What can hang from each mark:
Q_955: Q_358 Q_521 Q_549 Q_982
Q_521: Q_955
Q_82: Q_521
Q_982: Q_51 Q_373
Q_322: Q_358 Q_752
Q_51: Q_280 Q_982
Q_358: Q_322
Q_280: Q_51
Q_752: Q_322
Q_549: Q_955

Known rows, with every way that one mark hangs from another:
Q_521{Q_955{Q_358{Q_322{Q_752}} Q_549 Q_982}}: -1.65 +0.00 +3.22 +3.72 -0.66 +0.80 -2.38 -0.46 +2.43 -3.68 +0.81 -1.48 +0.16 +1.53 -0.75 +0.58 -0.61 +0.86 +2.43 +3.59 +1.18 +0.00 -3.14
Q_955{Q_358}: -1.73 +0.32 +2.02 +2.73 +1.89 -0.69 -0.24 -0.61 +0.89 -1.14 +0.29 +0.04 -1.00 +1.19 -0.27 -0.29 -0.12 +1.17 +0.48 +2.76 +0.76 -1.30 -1.65
Q_549{Q_955}: -1.71 +0.91 +1.25 +1.59 +1.69 +0.25 -0.49 +1.08 -0.80 +0.63 -1.83 -0.35 -0.49 +1.29 +0.17 -1.20 -0.93 +0.51 +0.26 +0.03 -1.65 -1.56 -0.73
Q_82{Q_521{Q_955{Q_358 Q_549 Q_982{Q_373}}}}: -2.07 +1.15 +2.81 +5.11 -0.43 -1.02 -0.22 +0.28 +2.27 -1.28 +0.25 -2.29 -2.93 +2.09 -1.51 -0.25 +0.65 +1.83 +6.13 +3.88 +0.95 -2.46 -0.72
Q_752{Q_322}: -0.61 +1.80 +1.27 +0.66 +0.35 -1.04 -0.23 +0.72 -0.36 -1.36 -1.19 -0.71 +1.24 +0.55 +0.48 +0.07 -1.47 +0.17 +0.03 +0.16 -0.65 -0.94 -1.74
Q_521{Q_955{Q_358{Q_322} Q_549}}: -0.80 -1.41 +2.58 +2.13 -0.50 +0.01 -1.63 -0.82 +1.29 -2.55 -0.07 -1.15 +0.49 +1.01 -1.22 -1.03 -0.26 +0.48 +1.60 +4.17 +1.16 +0.91 -2.05
Q_521{Q_955{Q_549}}: +1.05 -0.92 +1.92 +0.36 -1.38 -0.71 -0.42 +0.94 -0.73 -2.43 -2.50 -1.04 +0.57 +2.23 -0.24 -0.95 -0.81 +0.67 +2.92 +2.57 +0.03 -1.19 +0.29
Q_82{Q_521}: -1.16 +0.99 +1.52 +2.97 +0.98 -1.04 -1.16 -0.47 -0.77 -1.77 -1.39 -0.75 -2.94 +1.03 -0.92 -1.54 +0.44 +1.90 +1.81 +2.19 +0.19 +0.21 -0.17
Q_51{Q_280 Q_982}: -2.04 +1.98 -0.76 +1.10 -0.37 -1.23 +1.24 +0.11 -0.30 -1.15 -1.43 +1.02 -1.91 +0.81 -0.66 +0.47 -0.56 +1.96 +1.96 +1.61 +0.50 -0.95 -0.68
Q_280{Q_51}: +0.49 -0.21 +0.76 +1.59 +1.37 -0.10 -0.82 +0.40 -1.50 -0.50 -1.50 -1.16 -0.47 +2.62 +0.59 -0.27 +1.67 -0.11 -0.36 +0.96 -0.11 -0.46 +0.59
Q_280{Q_51{Q_982}}: -0.43 +0.61 +0.60 +1.29 +0.93 -0.18 +0.00 +0.57 -0.84 -0.28 -0.83 -0.22 -1.75 +1.95 +0.15 -0.06 +2.11 +1.27 +0.64 +0.94 +0.61 -0.27 +0.27
Q_82{Q_521{Q_955{Q_982{Q_51}}}}: -0.75 +0.46 +2.27 +2.24 -1.51 -0.27 -0.83 -0.15 +0.81 -1.74 -1.89 -0.93 -1.53 +3.66 -0.80 -0.10 -0.08 +0.64 +4.50 +1.98 +0.43 -1.77 -0.53
Q_752{Q_322{Q_358}}: +0.47 +2.64 +2.65 +1.44 +0.77 +0.06 +0.12 +1.36 +0.58 -1.10 -1.12 -0.10 +0.86 +0.07 +1.18 -0.29 -1.87 +0.46 -0.83 +0.80 -0.39 -0.82 -2.62
Q_521{Q_955}: +0.58 -0.59 +1.02 -0.21 -0.74 -0.88 +0.23 +0.88 -1.43 -1.22 -3.07 -0.18 +0.88 +1.89 -0.10 -1.56 -0.63 -0.27 +1.31 +2.22 -0.61 -0.12 -0.22
Q_82{Q_521{Q_955{Q_358 Q_549 Q_982}}}: -2.79 +0.98 +2.80 +4.35 -0.01 -1.22 -0.97 -1.03 +1.73 -3.18 -0.39 -1.71 -3.50 +1.86 -2.26 -0.09 +0.45 +3.04 +5.68 +3.69 +0.98 -2.42 -0.63
Q_955{Q_358 Q_982{Q_51 Q_373}}: -1.57 +0.40 +2.73 +4.20 +0.39 +0.69 +0.26 +0.19 +3.24 +0.91 +2.14 -0.78 -0.15 +4.44 +0.69 +1.57 +0.10 -0.76 +2.92 +2.45 +1.22 -3.92 -2.21
Q_982{Q_51 Q_373}: +0.99 -0.46 +2.47 +2.53 -0.93 +0.52 -0.07 +1.33 +0.75 +0.99 -0.24 -0.89 +1.39 +4.31 +1.76 +0.04 -0.11 -2.03 +0.80 +2.02 +0.76 -1.95 -0.92
Q_549{Q_955{Q_358 Q_982{Q_373}}}: -3.97 +2.05 +1.60 +4.54 +2.45 +0.78 +0.68 +0.93 +2.52 +2.51 +1.00 -0.94 -1.65 +1.42 +0.03 +0.00 -0.56 +0.37 +2.85 +1.07 -1.11 -3.80 -2.07
Q_549{Q_955{Q_521}}: -2.81 +1.06 +0.35 +1.16 +0.60 +1.40 -1.38 +0.40 -0.90 +0.81 -0.66 -0.76 -2.44 +1.33 -0.20 -2.18 -0.50 +0.20 +2.16 +0.17 -0.96 -1.59 -1.55
Q_955{Q_358{Q_322} Q_521 Q_549 Q_982{Q_373}}: -3.47 +0.67 +1.42 +4.37 -0.28 +1.88 -2.10 -1.56 +2.46 -1.34 +4.74 -2.02 -2.56 +1.61 -1.26 -0.39 +0.72 -0.30 +5.15 +3.78 +1.49 -1.95 -3.68
Q_549{Q_955{Q_358{Q_322} Q_982{Q_373}}}: -4.27 +0.97 +1.20 +4.69 +2.37 +1.66 -0.50 -0.28 +2.80 +1.82 +2.21 -0.88 -0.83 +0.56 -0.74 -0.31 -0.29 -0.58 +1.91 +1.42 -0.94 -1.38 -3.36
Q_982{Q_373}: +0.25 +0.50 +1.02 +2.23 +0.42 -0.29 +0.33 +1.25 -0.29 +0.51 -0.58 -0.61 +0.24 +1.84 +0.85 -0.94 -0.31 -1.05 +1.01 +1.75 -0.31 -0.86 -0.73
Q_521{Q_955{Q_358 Q_549 Q_982{Q_51 Q_373}}}: -0.37 -0.65 +3.46 +3.64 -1.79 +0.47 +0.15 +0.95 +3.36 -0.22 +0.75 -1.72 +0.74 +5.14 +0.20 +1.29 +0.03 -0.41 +5.01 +3.57 +1.21 -4.46 -1.30
Q_549{Q_955{Q_358{Q_322} Q_521 Q_982}}: -5.90 +1.50 +0.14 +3.07 +1.71 +2.21 -2.36 -1.85 +1.82 +0.10 +3.05 -1.00 -3.37 +0.29 -2.17 -1.05 +0.20 +0.37 +3.16 +1.29 -0.35 -1.31 -4.48
Q_549{Q_955{Q_358{Q_322{Q_752}} Q_521 Q_982}}: -5.11 +1.99 +1.73 +4.60 +1.58 +2.83 -3.63 -0.82 +2.11 -0.52 +2.61 -1.13 -2.76 +0.60 -0.82 -0.56 -0.36 +0.45 +1.79 +1.11 +0.20 -0.24 -5.00

Rows:
-1.23 +0.78 +1.61 +2.42 -1.97 +0.27 -0.41 -0.45 +1.73 -2.29 -0.55 -0.93 -0.77 +4.96 -0.51 +2.78 -1.07 +0.61 +4.30 +1.65 +1.26 -4.97 -0.32 => Q_955{Q_549 Q_982{Q_51{Q_280}}}
-0.16 +0.14 +1.36 +0.90 -3.50 -0.37 +0.49 +0.27 +1.34 -2.20 -2.52 -0.90 +0.34 +5.11 -0.63 +2.10 -1.38 +0.01 +5.13 +2.09 +0.37 -4.22 +0.11 => Q_521{Q_955{Q_549 Q_982{Q_51{Q_280}}}}
-1.27 +2.08 -0.96 +2.06 -0.75 -1.13 +2.05 +1.26 +0.50 +0.73 -0.86 +0.42 -1.49 +1.15 +0.36 +0.24 -0.26 +0.53 +2.54 +1.92 +0.30 -0.74 -0.65 => Q_51{Q_280 Q_982{Q_373}}
-2.73 +1.02 +0.99 +1.64 -0.69 +0.64 -1.56 -0.98 +0.16 -3.24 +1.49 -1.35 -3.12 +2.74 -1.13 -0.12 -0.16 +0.95 +5.52 +2.02 +0.39 -3.71 -1.24 => Q_955{Q_521 Q_549 Q_982}
+0.11 +0.09 +2.47 +2.32 -1.31 -1.18 -1.12 +0.23 -0.79 -2.98 -2.68 -1.67 -2.00 +1.66 -1.22 -1.80 +0.07 +1.97 +3.79 +2.90 +0.52 -0.20 +0.88 => Q_82{Q_521{Q_955{Q_549}}}
-0.04 +0.09 +1.53 +1.52 -1.64 -0.28 +0.66 +1.23 +0.57 -1.14 -1.09 -1.82 +0.30 +2.96 -0.18 -0.10 -0.51 -0.75 +4.98 +2.33 -0.68 -2.94 -0.03 => Q_521{Q_955{Q_549 Q_982{Q_373}}}
-2.84 -0.24 +1.84 +3.00 -0.07 +1.20 -3.24 -2.14 +1.09 -2.73 +3.25 -1.23 -2.25 +1.01 -1.59 -1.31 +0.51 +0.67 +2.71 +3.96 +2.08 -0.26 -3.37 => Q_955{Q_358{Q_322} Q_521 Q_549}
-3.93 +1.67 +1.90 +4.34 +0.27 +2.52 -0.96 +0.42 +2.94 +2.86 +2.71 -1.40 -2.35 +4.11 +0.25 +0.05 +0.08 -0.94 +4.37 +1.22 +0.30 -4.85 -3.08 => Q_549{Q_955{Q_358 Q_521 Q_982{Q_51 Q_373}}}
-0.60 -0.76 +2.84 +2.03 -0.36 -0.74 -0.41 +0.09 +0.97 -2.18 -1.31 -0.99 -0.16 +2.15 -0.64 -0.56 -0.32 +1.43 +2.53 +3.85 +0.83 -1.62 -0.65 => Q_521{Q_955{Q_358 Q_549}}
-2.99 +2.19 -0.34 +2.94 -1.69 +2.06 +0.28 +0.91 +1.80 +2.69 +0.18 -1.29 -2.03 +4.16 +0.16 +0.81 -0.86 -1.61 +5.00 -0.15 -0.59 -4.80 -1.82 => Q_549{Q_955{Q_521 Q_982{Q_51{Q_280} Q_373}}}
-3.53 -0.11 +2.11 +3.80 +1.21 +0.57 -1.95 -2.06 +2.40 -3.16 +2.78 -1.17 -1.28 +1.26 -1.85 +0.92 +0.15 +1.22 +2.96 +3.28 +1.17 -1.92 -2.89 => Q_955{Q_358{Q_322} Q_549 Q_982}
-3.26 +0.78 +2.65 +3.74 +1.49 -0.54 -0.56 -1.29 +1.98 -2.70 +1.59 -0.85 -2.11 +2.36 -1.29 +1.18 +0.06 +2.26 +3.76 +2.76 +0.71 -4.17 -1.32 => Q_955{Q_358 Q_549 Q_982}
-2.57 +0.38 +2.14 +2.85 +0.25 +0.43 -1.95 -1.30 +1.03 -2.29 +2.19 -1.09 -2.99 +2.17 -1.03 -0.92 +0.35 +1.65 +3.58 +3.53 +1.94 -2.64 -1.77 => Q_955{Q_358 Q_521 Q_549}
-1.53 -0.59 +2.87 +3.85 -0.50 -0.54 -2.24 -1.09 +1.17 -3.13 -0.24 -1.73 -2.08 +0.44 -2.12 -1.75 +0.77 +1.91 +2.90 +4.77 +1.78 +1.69 -1.62 => Q_82{Q_521{Q_955{Q_358{Q_322} Q_549}}}
+0.29 +0.83 +0.41 +2.31 +0.63 +0.06 +0.49 +1.67 -0.28 +1.47 -0.22 -0.65 -1.01 +2.08 +0.97 -0.31 +2.40 -0.09 +0.87 +1.44 +0.37 -0.22 +0.18 => Q_280{Q_51{Q_982{Q_373}}}
-1.48 +0.85 +1.08 +2.22 -1.37 +1.81 -0.72 +0.32 +1.39 +0.41 +1.78 -1.09 -1.40 +4.70 +0.62 +0.21 +0.22 -2.02 +4.73 +1.55 +0.61 -3.79 -2.22 => Q_955{Q_521 Q_982{Q_51 Q_373}}
-3.15 +0.25 +2.47 +4.18 -0.25 -0.33 -2.15 -2.20 +1.87 -3.50 +0.76 -1.75 -2.77 +0.63 -2.78 -0.40 +0.69 +2.11 +4.91 +4.10 +1.37 +0.04 -2.02 => Q_82{Q_521{Q_955{Q_358{Q_322} Q_549 Q_982}}}
-2.40 +1.06 +2.44 +4.57 +0.92 +0.12 +0.04 -0.06 +2.82 -0.85 +2.27 -1.49 -1.51 +2.63 -0.30 +1.02 +0.13 +0.81 +4.32 +3.18 +0.73 -4.26 -1.50 => Q_955{Q_358 Q_549 Q_982{Q_373}}
-3.98 +1.24 +1.72 +3.34 +0.43 +0.55 -1.69 -1.79 +1.74 -2.82 +3.10 -1.30 -4.02 +2.41 -1.69 +0.17 +0.23 +1.94 +5.52 +3.03 +1.11 -4.25 -2.42 => Q_955{Q_358 Q_521 Q_549 Q_982}
+0.10 +0.58 +0.22 +1.61 -3.09 -0.08 +1.81 +1.24 +1.67 +0.75 -2.14 -0.87 +1.31 +4.59 +0.60 +1.53 -1.04 -2.10 +4.33 +1.86 -0.27 -3.21 -0.48 => Q_521{Q_955{Q_982{Q_51{Q_280} Q_373}}}
-4.23 +0.16 +2.59 +3.91 +1.46 +2.34 -1.76 -0.91 +3.27 +0.77 +1.85 -0.55 -0.37 +2.63 -0.84 +0.68 -0.38 -0.35 +1.34 +1.21 +0.22 -2.28 -3.79 => Q_549{Q_955{Q_358{Q_322} Q_982{Q_51}}}
-3.37 +2.06 +1.13 +5.04 +0.24 +1.03 +1.22 +0.92 +3.78 +3.02 +0.25 -0.61 -1.05 +3.87 +0.11 +2.13 -0.87 -0.53 +3.16 +1.07 -0.02 -5.13 -2.04 => Q_549{Q_955{Q_358 Q_982{Q_51{Q_280} Q_373}}}
-1.71 -0.51 +1.88 +3.51 -0.88 +0.37 -0.42 -0.20 +2.56 -1.16 +1.59 -1.78 +0.35 +1.59 -1.23 -0.03 -0.08 -0.60 +4.12 +3.98 +0.40 -1.08 -2.48 => Q_521{Q_955{Q_358{Q_322} Q_549 Q_982{Q_373}}}
-0.54 -0.07 +1.50 +0.65 -1.07 -0.60 -0.16 +0.22 +0.25 -2.82 -1.64 -1.31 -0.40 +2.72 -1.03 +0.16 -0.83 +0.68 +4.67 +2.17 -0.64 -3.00 +0.01 => Q_521{Q_955{Q_549 Q_982}}
-0.86 -1.06 +1.39 +1.53 +0.29 -0.35 -0.99 -0.70 +0.85 -1.26 -0.56 -0.22 +0.82 +0.27 -1.03 -1.51 +0.00 -0.35 +0.39 +3.62 +0.59 +1.86 -2.68 => Q_521{Q_955{Q_358{Q_322}}}
-3.38 +1.32 +1.60 +4.24 -0.25 +0.78 -0.75 -0.68 +2.38 -0.93 +3.61 -1.77 -3.28 +2.57 -0.88 +0.16 +0.48 +0.38 +5.91 +3.33 +1.31 -4.27 -2.36 => Q_955{Q_358 Q_521 Q_549 Q_982{Q_373}}
-2.23 -0.19 +1.09 +2.13 -1.75 +0.27 -0.05 -1.26 +3.06 -1.03 -0.25 -0.24 +0.61 +2.94 -1.48 +1.63 -0.67 -0.77 +2.87 +3.17 +1.22 -1.25 -3.03 => Q_521{Q_955{Q_358{Q_322} Q_982{Q_51{Q_280}}}}
-3.54 +1.27 +1.29 +1.58 -0.24 +2.50 -1.68 +0.09 +0.74 +0.73 +0.38 -0.86 -2.02 +3.75 -0.42 -0.33 -0.46 -0.31 +3.95 -0.11 -0.87 -4.32 -2.25 => Q_549{Q_955{Q_521 Q_982{Q_51}}}
-3.60 +2.36 -0.28 +2.49 +0.45 +1.62 -0.24 +0.93 +0.59 +1.97 +0.88 -1.33 -2.62 +1.99 -0.04 -1.21 -0.46 -1.09 +4.70 -0.03 -1.72 -3.41 -1.94 => Q_549{Q_955{Q_521 Q_982{Q_373}}}
-0.73 -0.27 +2.61 +3.00 -1.18 +0.27 +0.74 +0.81 +3.14 +0.82 +0.20 -0.74 +0.89 +4.56 +0.52 +0.83 +0.03 -1.30 +3.56 +3.05 +0.61 -3.26 -2.14 => Q_521{Q_955{Q_358 Q_982{Q_51 Q_373}}}
-4.25 +2.10 -0.04 +1.41 +0.89 +1.56 -1.13 -0.10 -0.13 +0.28 +0.44 -0.95 -3.32 +1.62 -0.95 -1.07 -0.66 +0.46 +3.91 -0.28 -1.73 -3.41 -1.87 => Q_549{Q_955{Q_521 Q_982}}
-1.50 -0.35 +2.55 +2.19 -0.65 +0.03 +0.02 -0.19 +2.55 -0.69 -0.30 -0.45 +0.30 +4.07 -0.43 +1.14 -0.32 -0.04 +3.16 +2.77 +0.77 -3.08 -1.98 => Q_521{Q_955{Q_358 Q_982{Q_51}}}
